Each row was made from one walk, in order. Every step used is in the known rows, and no mark comes twice. Write each row's walk.
Known rows
B/Y: [ 2.02  0.13 -0.39 -0.15  0.72 -2.34 -0.54 -1.23  2.35 -1.86  0.56  1.21
 -1.71  0.46  0.53 -2.29 -1.26 -2.12 -0.27]
U/X/W: [-1.19 -1.84 -2.22 -0.54 -1.68  1.59 -4.09  0.89 -1.43  0.35 -0.28  1.08
 -6.13 -2.34 -0.14  0.10 -0.71 -0.65 -0.81]
Y/U/X: [ 0.80 -2.13 -0.94  0.01  0.40  0.60  0.11  0.67 -2.46 -2.12  0.33 -0.28
 -2.56  0.13 -0.07 -2.00  0.21 -3.29 -0.19]
Y/M: [ 0.56  1.84 -0.68  0.66  0.99 -0.80 -1.17 -1.20 -0.27 -0.53 -1.10  1.93
 -2.29  0.76  1.39 -3.19 -0.89 -3.35 -1.46]
U/X: [-0.38 -1.31 -1.61 -0.55  0.63  1.16 -1.56 -0.56 -1.23 -0.01 -0.21  0.37
 -4.29 -2.17  1.35  0.03 -0.37 -3.26 -0.63]
M/W/Y/U: [ 2.87 -0.31 -0.72 -0.12 -1.67 -1.96  0.68  1.92  0.56 -0.64  1.35 -0.19
 -2.11  3.53 -1.37  1.04 -3.50  0.59 -0.43]
W/M/Y: [ 2.27 -0.11  0.01  0.36 -1.42 -3.11 -2.99  1.06  1.21  1.14  1.39  0.73
  1.14 -0.73  3.30  0.39 -2.84  0.81 -0.20]
B/U: [ 0.69  1.34  0.03 -0.02  2.61 -1.91 -2.46  0.58  1.18 -1.36  0.82  0.63
 -3.87 -0.66  1.25 -3.11 -3.88 -3.82  0.35]
U/W/Y/M: [ 0.19  0.16 -0.33  1.14  0.45 -1.99 -2.28  0.65  3.01  0.27 -2.17  1.01
 -0.55  1.88 -0.17 -3.96 -0.76 -0.41 -2.32]
W/Y/U/X: [ 2.10 -2.49 -0.72 -0.41  0.32 -0.69  0.46  1.59 -1.03 -0.72  0.35 -0.89
 -0.16  0.89 -1.18 -1.14 -0.44 -1.76 -0.78]
B/U/X/W/Y/M: [ 0.01 -1.58 -0.64  0.49 -0.03 -0.48 -2.67  1.97 -0.29  2.01 -1.96  0.70
  0.67 -0.83 -3.45 -2.39 -1.04 -0.53 -0.25]
M/Y: [ 1.59 -0.79 -0.48 -0.82 -0.89 -1.93 -4.05 -0.05  0.29  0.57  2.11  0.64
 -2.40 -0.19  2.82 -0.14 -3.02 -0.60 -0.31]
Y/U/W/M: [ 0.44 -0.37  0.36  2.73  0.29 -2.60 -0.65  2.67  2.47 -3.33 -0.83  0.24
 -1.00  1.79  0.85 -4.13 -1.09 -0.48 -0.78]
W/M/Y/U/X: [ 2.34 -3.33  0.12  1.23 -1.84 -1.67 -0.69  1.86 -1.45 -0.12  1.06 -0.36
  3.28  0.12  0.95 -0.06  0.06  0.21  0.78]
U/W: [-1.24 -0.19 -0.98  0.61  0.66 -0.76 -3.73  0.60  2.47 -1.66 -0.29  0.87
 -5.84 -0.15  1.87 -2.91 -1.66 -1.86 -1.22]
B/U/X/W/Y: [ 0.08 -1.92 -0.84 -0.64 -0.31 -0.57 -3.85  2.82  0.41  1.08 -0.41 -0.19
 -2.03 -1.68 -2.55 -0.77 -2.70  0.10  0.19]
X/M/Y: [ 0.49 -1.05 -1.96 -2.21 -2.20 -1.96 -3.53 -2.42 -0.11  2.21  2.16  1.64
 -1.55 -1.28  3.87  2.63 -1.49 -1.98 -0.81]
B/Y/U/W: [ 1.07 -2.31  0.23  1.56  0.30 -2.76 -0.09  0.68  3.33 -4.63  0.03  0.47
 -1.26  3.60 -1.26 -5.33  0.56 -1.14  0.36]

Write each row's walk
[ 1.56 -3.90 -0.47 -0.03 -1.38 -0.29 -1.97  0.88 -2.77 -0.38  1.81 -0.50
 -0.10  0.66  0.39 -0.53  0.01 -1.04  0.73] -> M/Y/U/X
[ 1.67  0.33 -1.49 -0.82 -1.90 -1.35 -1.04  0.79  1.63  1.37  0.84  0.31
 -3.37  0.97 -0.08  2.66 -4.24  0.85 -0.92] -> M/W/Y
[ 1.17  0.49 -0.98 -0.03 -1.41 -1.61 -3.06  1.15  0.93  1.30 -1.20  1.54
 -1.32  0.84 -1.20 -2.30 -1.98  0.70 -2.18] -> X/W/Y/M
[-0.61  0.58  0.74  2.72  1.82 -3.08 -2.87  2.74  4.34 -1.57 -1.03  0.69
 -1.49 -0.64  1.17 -3.93 -2.82 -1.38  0.23] -> B/U/W/M
[ 3.32 -0.78  0.92  1.27 -1.14 -3.70 -1.13  2.27  0.22 -0.92  1.59  0.05
  2.55  1.74  1.77 -1.51 -2.26  0.66  0.23] -> W/M/Y/U
[ 0.84 -2.83  0.25  1.10 -1.13 -2.45 -3.62  1.76  0.78 -1.95  1.63 -0.12
 -1.70  3.43  0.52 -3.38 -1.16  0.30  0.07] -> M/Y/U/W
[ 0.21 -2.22 -1.91 -1.17 -1.84  0.32 -3.73  1.98 -0.29  1.37 -0.18  0.17
 -3.30 -1.52 -1.23  0.90 -1.56  0.89 -1.27] -> U/X/W/Y
[ 0.72 -4.71 -1.00 -0.32 -3.34  0.03 -3.77  2.15 -3.17 -0.07  1.72  0.03
 -1.78  1.02 -1.49 -0.17 -0.62  1.27  0.67] -> M/Y/U/X/W
[-0.50 -1.07 -0.74 -0.02  1.97  0.18 -2.03  0.40 -0.65 -0.49  0.02 -0.05
 -3.12 -2.35  0.40 -1.92 -1.50 -3.97  0.74] -> B/U/X
[ 0.24 -3.11 -1.11  0.55 -3.85 -0.79 -4.80  2.46 -0.89  2.42  0.51  0.79
 -0.07 -2.34  0.71  1.88 -1.15  2.87  0.20] -> U/X/W/M/Y
[ 0.16  1.75 -1.55  0.94 -1.50  0.10 -0.31 -0.97 -0.60  0.88 -0.78  1.96
 -3.49  1.47  0.29  0.44 -1.87 -1.07 -0.81] -> Y/M/W
[ 0.82  1.30 -1.02  0.93 -1.56 -1.69 -3.43  2.41  1.46 -0.10 -0.46  1.53
 -3.41 -1.32  1.54 -0.97 -2.94  0.87 -1.17] -> X/W/M
[ 2.77 -1.40  0.26 -0.18 -0.81 -2.43 -2.38  0.87 -0.99 -1.40  2.48 -0.03
 -0.78  2.46  1.02 -1.97 -2.15 -0.66  0.21] -> M/Y/U
[ 0.10 -1.42 -1.78 -0.15 -1.80  0.62 -2.70  1.24 -0.94  2.33 -2.05  1.17
 -0.65 -0.70 -2.18 -0.93  0.12  0.45 -1.69] -> U/X/W/Y/M
[-0.02 -2.83 -1.59 -0.07 -1.48  1.05 -2.30  1.96 -2.87 -1.51  0.09  0.33
 -4.40  0.03 -1.70 -1.49 -0.11 -1.00 -0.22] -> Y/U/X/W
[ 2.53 -0.61 -0.49 -0.60 -1.09 -2.37 -2.30  3.40  0.51 -1.33  0.83 -0.02
 -2.56  2.43 -2.05 -2.16 -3.14  0.94 -1.15] -> X/W/Y/U
[-1.91 -1.81 -3.84 -1.56 -3.34  2.02 -0.40 -2.72 -1.78  2.78  0.04  1.61
 -4.39 -2.79  1.89  6.52  0.14 -2.35 -0.39] -> U/X/M/W
